In the rows, 128 means zero.
Known rows, with every way that one mark hangs from another:
tupaf[bedi favo fetetuz[rarav]]: [110 112 242 135  36  56 128 161 108  87 151  78 216 167 176 133 164 239
 149  96  59 116  89 145 206 155  70 119  29  68 189 191 166  34 124 178
  95  78 145 108 151  76]
tupaf[bedi fetetuz[dulora]]: [107 110 177 105  57  91 135 159 108  94 136  99 188 150 150 124 139 213
 137 129 118 113 115 143 173 140 105 118 107  94 152 175 163  63 100 167
  70  77 156 134 138 105]
dabat[dulora[fetetuz[tupaf]] lazor]: [125 151 135  90 133 139 127 127 147 128 121 148 179 105  93 142 143 166
 129  87 105 122  67 140 150 162 167 136 170  97 117 114 126 121 143 144
  93 139 126  73 110 117]
taga[dinu[bedi]]: [137 131 150 130 137 136  93 112 136 129 142 140 104 103 110 133 145 145
 110  76 139 160 166 143 124 139 125 137 150 154 117 152 114 122 113 133
 117 116 121 132 117 141]
tupaf[bedi favo]: [130 129 190 149  51  91 119 143 116  87 144  83 187 141 128 123 154 201
 136 103  77 118 121 128 147 162  47 106  78  65 159 185 177  50 125 143
 122  82 138 100 137 105]
rarav[leko]: [127 157 116 109  94 115 116 130 136 151 117 129 108 126 122 139 118 112
 136 146 145 101 142 121 138 146 125 139 123 108 115 156 113 134 123 124
 121 133 156 110 108 137]
fetetuz[dulora tupaf]: [134 129 137 117  89 128 132 147 145 121 127 142 102 128 126 136 102 108
 129 147 141  89 128 152 152 166 159 119 139 113  95 169 139 135 105 160
  91 133 147 145 137 144]
favo[tupaf[fetetuz[rarav[zozig]]]]: [142 127 188 117 122 122 135 139 125 130 170  96 139 144 188 123 132 128
 120 110 131 146  78 145 160 169 120 120 100 149 147 151  90 111 123 150
 105 100 172 110 139  95]
dulora[dabat[lazor] fetetuz[rarav]]: [130  99 186 119 125  80 153 136 105 143 146 100 198 144 117 137 138 131
 131 123 140 168 112 133 136 127 161 138 137 101 150 121 127 124 162 206
 107 159 129 151  99 120]
dabat[dulora[fetetuz] lazor]: [118 143 132  97 142 139 131 116 137 130 126 146 195 105 107 141 153 175
 125  93 111 133  71 137 137 140 166 131 183 105 126 110 126 125 144 133
 100 132 133  75 106 114]
lazor[dabat[dulora[fetetuz[rarav tupaf]]]]: [118 136 125 121 139 155 100 147 148 119 132 142 163 144 135 121 152 146
 152 100 124  94  87 116 190 190 142 113 145 118 106 152 112 124 129 128
  85 123 120 115 103 141]
favo[tupaf]: [140 134 153 125 131 149 138 133 131 133 161  98 119 130 148 115 120  94
 114 116 148 144  97 125 125 167 105 119 134 147 128 146 106 126 123 129
 125 100 160 114 133 113]
bedi[dinu]: [103 126 107 108 130 116 103 134 112 130 114 138 119 149 180 138 143 156
 125 116 123 108 111 152 117 118 125 127 129 135 131 134 114 134 130 102
 128 153 147 140 137 157]
dabat[dulora]: [134 150 101 122 152 132  99 113 149 139 115 148 149 127 155 111 145 154
 155 113 119 107  94 128 166 136 147 123 150 115 131 131 135 132 146  98
 122 142 142  99 123 135]
fetetuz[rarav[leko zozig[gebil]] tupaf]: [180 146 156 135  72  94 119 134 155 161 119 148  85 139 159 146  98  89
 150 142 102 105 119 163 186 171 161 123  91 111 114 147  72 139 149 156
 125 163 152  91 118 130]
tupaf[fetetuz]: [105 122 152 100 117 109 126 153 118 111 131 120 147 145 146 128 140 177
 134 112 122 131 113 132 172 130 136 146  99 134 147 132 133  97 112 150
  90 117 129 132 135 111]
leko[rarav[fetetuz zozig]]: [164 102  96 104 135 109 156 122 145 151  99 124 134 126  99 131 119 159
 121 147 119 108 161 121 111 122  97 123 146 141 108 142  95  89 126  89
 125 125 154 110 124 156]
leko[rarav[fetetuz[dulora[dabat[lazor]]]]]: [126  83 109 103 121 107 185 132 146 157  95 123 144 135  90 127 111 149
 118 157 151 112 151 111 110 100 112 135 177 127 111 144 127 105 115 112
 120 118 157 151 121 160]
rarav[fetetuz leko]: [119 143 106  90  94 100 122 119 152 162 144 113 104 145 132 142 114 116
 128 127 175  69 162 105 152 144 119 161 115 108 102 162 107 106 120 105
  88 140 142 126  99 145]
dulora[dabat[lazor]]: [131 119 154 131 129 101 138 119 132 132 126 110 137 140 108 109 144 130
 121 112 156 180 129 122 112 117 127 138 155 101 145  94 154 131 130 159
 144 149 138 159 100 144]
dulora[dabat[lazor] fetetuz]: [127 112 156 106 128  95 142 143 103 124 142  96 188 135  87 127 140 142
 123 115 151 173 129 121 121 137 147 143 156 104 139 120 143 111 147 194
  99 150 124 147  92 131]
fetetuz[dulora[dabat] tupaf]: [143 122 142 122  94 104 124 147 144 126 127 126 103 145 127 115 107 103
 139 145 163 111 139 144 158 163 155 124 143  99 108 164 158 132 112 176
  97 153 154 174 122 160]
dulora[fetetuz[tupaf[bedi[dinu]]]]: [129 129 143  87  92 109 122 172 105 110 133 106 171 134  99 147 117 155
 137 116 102  96 115 140 154 180 125 132 102 104 118 169 124  82 143 174
  70 134 112 112 130 125]
gebil[zozig]: [152 147 113 119 133 129  98 127 137 125 131 128 142 106 117 125 129 154
 121 159 116 131 144 127 111 149 109 120 133 108  99  82 118 104 140 113
 113 151 148 153 149 135]
rarav[fetetuz[tupaf] leko zozig[gebil]]: [179 151  90 103  68  96 106 124 162 150 140 132  64 143 142 133  99 111
 131 121 154  89 178 131 175 175 139 148 127 123  82 153  75  95 126 107
  83 154 150  87  82 157]
favo[tupaf[bedi]]: [145 132 171 127 100 136 139 138 127 122 160  77 145 134 139 109 123 121
 119 112 132 138  93 126 128 177  70 108 121 118 139 159 123  94 124 136
 122  77 162 106 135 105]
taga[dinu]: [138 126 140 137 124 135  93 122 137 108 134 138 118 131 106 132 161 169
 109 100 128 146 180 122 116 148 123 129 139 141 116 152 139 116 115 126
 119 113 124 128 129 133]
favo[tupaf[bedi[dinu] fetetuz[rarav]]]: [118 119 198 108  90 106 133 153 114 124 158  80 161 163 199 121 138 163
 127 102 117 127  61 149 163 167  85 118  87 123 162 166 108  87 124 147
 101  87 175 117 149  99]
lazor[dabat[dulora[fetetuz[tupaf]]]]: [116 142 111 114 140 162  95 151 147 109 131 141 157 139 121 116 154 152
 149  96 130  97  95 111 183 194 135 117 156 119 102 151 119 117 122 122
  80 119 119 113  99 146]
favo[tupaf[fetetuz]]: [124 130 167 106 123 136 136 150 124 121 164  93 132 142 162 115 129 132
 117 105 144 145  86 128 156 169 110 133 115 151 142 150 109 105 111 144
  97  92 160 117 138 101]
favo[tupaf[bedi fetetuz]]: [129 128 186 108  92 122 138 155 120 110 163  73 158 146 152 109 132 157
 122 102 128 141  82 128 159 177  76 122 101 122 152 161 127  73 112 150
  94  69 162 108 139  93]

Rows:
[144 147 170 120  80  97 127 140 159 167 117 136  96 141 139 153  97  83
 151 140 109  80 104 148 184 170 150 137  69  93 120 155  95 143 143 166
 121 160 140 117 133 125] | fetetuz[rarav[leko] tupaf]
[106 109 155 106 106  92 128 152 114 111 136 116 153 156 165 117 140 173
 137 133 156 133 127 137 173 125 153 138 128 125 144 154 153 106 104 169
  78 122 157 167 125 129] | tupaf[fetetuz[dulora[dabat]]]
[109 126 236 125  19  50 122 162 112  99 144  79 206 167 174 138 159 232
 152 105  68 102  96 141 211 165  67 123  27  57 183 205 159  36 122 175
  91  81 158  98 142  80] | tupaf[bedi favo fetetuz[rarav[leko]]]
[123 118 142 109  85 104 133 133 154 121 162 116 116 151 143 138 115 136
 121 111 152  68 148 129 165 161 129 141 112 106  99 182 142  90 106 134
  70 130 131 149 126 143] | rarav[fetetuz[dulora tupaf[favo]]]
[169 156 103  93  97  91  98  98 151 151 155 114 100 135 149 144 130 132
 121 123 161  82 177 127 139 165 119 135 116 113  96 162  81  98 123  97
  89 149 166  98  85 153] | rarav[fetetuz leko zozig]
[165  91  83 117 123 113 165 130 142 152  93 134 125 131 108 123 108 154
 126 152 121 122 165 120 123 108 108 127 168 155 108 133  90  91 130  86
 128 120 149 105 118 156] | leko[rarav[fetetuz zozig[gebil]]]
[151 115 159 117 126 102 131 135 101 133 154 117 188 127 144 156 130 136
 134 138 106 123 120 150 146 148 160 115 110 130 130 156  87 118 162 172
  93 142 130 107 121 107] | dulora[fetetuz[rarav[zozig]]]
[130 131 203 111  77 107 140 151 124 131 162  75 158 152 170 120 126 143
 130 113 126 128  74 135 172 178  85 121  85 113 157 173 110  85 122 159
  99  77 175 105 138  88] | favo[tupaf[bedi fetetuz[rarav[leko]]]]
[170 141  85 113  81  97 110 110 147 153 147 129  88 141 162 131 114 124
 127 129 163 103 183 126 155 146 136 141 146 134  94 150  74 101 129  91
  93 143 160  90  76 152] | rarav[fetetuz leko zozig[gebil]]
[160 116 149 152  70  94 135 111 128 163 136 155 125 136 213 148 112 102
 139 182 142 108 135 171 153 125 183  93 157 126 115 177  80 163 134 144
 118 133 199 116 111 129] | fetetuz[dulora rarav[leko zozig[gebil]]]
[104  98 194 117  99  80 148 140 119 129 139 122 166 159 185 133 141 166
 133 133 142 138 101 152 176 112 168 133 120 116 155 142 136 123 115 185
  91 126 162 166 129 113] | tupaf[fetetuz[dulora[dabat[lazor]] rarav]]
[116  95 211 122  57  57 140 152 110 116 138  90 199 172 182 118 141 199
 152 137 121 122 104 148 192 130 118 115  90  82 172 174 160  75 121 191
  84  98 165 158 135 103] | tupaf[bedi fetetuz[dulora[dabat] rarav]]
[158 147 127 108 141 114  97 128 141 141 128 143 175 127 154 133 137 152
 163 114  98  93  84 148 192 173 173 119 124 109 125 154 107 120 168 138
  90 160 137  82 123 123] | dabat[dulora[fetetuz[rarav[zozig] tupaf]]]
[144 144 180 129  55 103 116 159 142  94 130 100 135 138  99 128 126 162
 140  98  80 100 116 136 170 194  75 123  66  69 133 173 164  65 122 162
 110 113 121 104 142 120] | fetetuz[tupaf[bedi favo]]
[112 137 108 119 147 162  97 143 139 111 133 140 169 139 130 115 160 157
 147 100 134 104  99 108 172 180 134 113 164 125 107 149 119 121 123 114
  86 114 124 114  96 144] | lazor[dabat[dulora[fetetuz]]]
[102 116 216 133  80  75 125 154 114 103 152 109 181 161 190 140 159 204
 139 102  83 121  95 146 202 140 117 134  49 107 174 174 143  79 123 167
 100 110 141 120 149  87] | tupaf[favo fetetuz[rarav]]
[127 122 215 134  84  71 113 144 114  98 157 108 178 157 198 142 167 212
 137  99  77 128 102 157 195 152 117 122  49 109 170 174 129  75 125 163
 100 114 152 106 143  91] | tupaf[favo fetetuz[rarav[zozig]]]
[176 169 128  92  69  82  89 116 164 135 156 109  88 138 136 147 126 138
 125 106 139  66 171 133 166 205 106 139  83  91  91 186  94  76 118 116
  78 154 160  87  94 152] | rarav[fetetuz[tupaf[favo]] leko zozig]
[127 131 161  96  77 100 116 176 103  98 141  98 183 137 105 148 128 173
 137 107  88  95 115 141 162 190 110 129  86  92 126 188 137  66 142 176
  69 127 116 104 133 119] | dulora[fetetuz[tupaf[bedi[dinu] favo]]]
[165 131  87 115  67  97 117 108 144 151 152 137  94 140 179 135 109 122
 124 150 182  91 188 137 151 143 154 127 174 133  83 175  81 112 116  99
  78 133 183 103  77 156] | rarav[fetetuz[dulora] leko zozig[gebil]]
[120 135 152 107 139 128 139 111 138 144 128 148 202 111 127 148 152 167
 130  99 103 129  59 145 146 135 175 127 170 103 133 112 115 134 156 143
 107 137 136  78 112 106] | dabat[dulora[fetetuz[rarav]] lazor]
[123 108 149 133 108 110 145 119 126 129 134 126 141 134 140 120 133 126
 118 146 173 147 137 140 113 116 153 115 185 109 124 139 156 145 109 160
 116 131 168 170 109 147] | fetetuz[dulora[dabat[lazor]]]
[180 137 177 136 107  99 119 123 152 143 132 138 107 135 155 147 116 106
 140 125  88 110 107 168 167 172 152 112  74 111 124 136  88 133 149 162
 127 163 137 111 138 125] | fetetuz[rarav[zozig] tupaf]
[165 141 160 137 102  90 117 105 136 164 134 134 126 133 179 153 129 111
 140 149 114 111 123 157 147 142 146 109  97 111 131 151  76 146 149 137
 137 150 171 101 116 122] | fetetuz[rarav[leko zozig]]
[142 130 203 146  82  93 129 144 150 133 136 127 125 148 153 148 120 121
 145 114  79  97  94 154 187 171 130 125  52  91 137 163 124 115 144 172
 127 147 126 120 151 111] | fetetuz[rarav tupaf[favo]]
[121 120 180 107 113 128 148 145 124 120 167  93 139 143 163 113 132 132
 110 112 166 157  87 136 143 162 123 128 145 138 138 151 124 114 101 161
  93  91 180 136 127 109] | favo[tupaf[fetetuz[dulora[dabat[lazor]]]]]
[167 103 100  99 116 109 159 131 153 148  99 129 121 125  97 135 105 150
 122 156 126  89 161 133 122 140 111 119 151 132  92 162 100  91 116 106
 107 127 163 120 127 164] | leko[rarav[fetetuz[dulora tupaf] zozig]]
[141 119 175  97  94  87 139 161 114 113 135  85 183 139  61 125 127 148
 131 104 131 155 123 126 143 173 126 142 128  75 135 132 156  82 144 215
  85 147 116 138  99 132] | dulora[dabat[lazor] fetetuz[tupaf[bedi]]]
[147 123 175 111  84  70 114 175 107 103 145  71 186 154  90 114 132 157
 153 110 120 132 138 120 176 189 107 137  90  71 143 179 168  61 152 209
  78 147 120 142 110 133] | dulora[dabat fetetuz[tupaf[bedi favo]]]
[107 124 213 122  39  72 117 169 106  69 146  75 206 158 145 123 166 252
 141  88  71 120 107 132 192 164  55 124  50  71 179 189 183  19 110 165
  86  70 140 103 144  88] | tupaf[bedi favo fetetuz]
[127 107 180 118 101  89 130 134 116 123 146 131 161 148 203 143 141 172
 133 140 122 121 110 167 177 129 167 115 106 132 144 159 111 117 116 166
  85 120 168 137 136 108] | tupaf[fetetuz[dulora rarav[zozig]]]
[114 109 206 117  68  75 139 153 113 115 134  94 194 161 163 130 141 205
 148 116  87 120  91 143 192 135 102 126  60  91 174 152 141  65 129 173
  95  92 138 124 144  88] | tupaf[bedi fetetuz[rarav]]
[101 109 163 105 103  96 138 147 116 110 136 119 157 150 154 123 143 177
 125 125 154 144 120 140 161 122 154 138 139 120 144 141 154 110  99 172
  81 118 157 162 122 124] | tupaf[fetetuz[dulora[dabat[lazor]]]]
[131 140 116  86  70  83 120 131 163 160 142 112  87 157 132 133  99  99
 136 139 199  58 170 116 173 168 139 158 125  88  88 187 128 110 108 140
  66 156 161 158  94 169] | rarav[fetetuz[dulora[dabat] tupaf] leko]
[186 124 182 152  63  90 130 136 146 135 125 128 124 144 153 133 107 127
 150 126  75 119 106 167 182 169 130 104  82  98 134 140 100 104 153 166
 127 136 135  97 133 114] | fetetuz[rarav[zozig[gebil]] tupaf[bedi]]
[124 120 170 109 116 124 137 150 121 122 167  90 136 150 175 107 129 127
 120 119 167 148  96 132 156 164 122 126 135 144 138 164 124 112 106 158
  89  95 180 141 131 113] | favo[tupaf[fetetuz[dulora[dabat]]]]
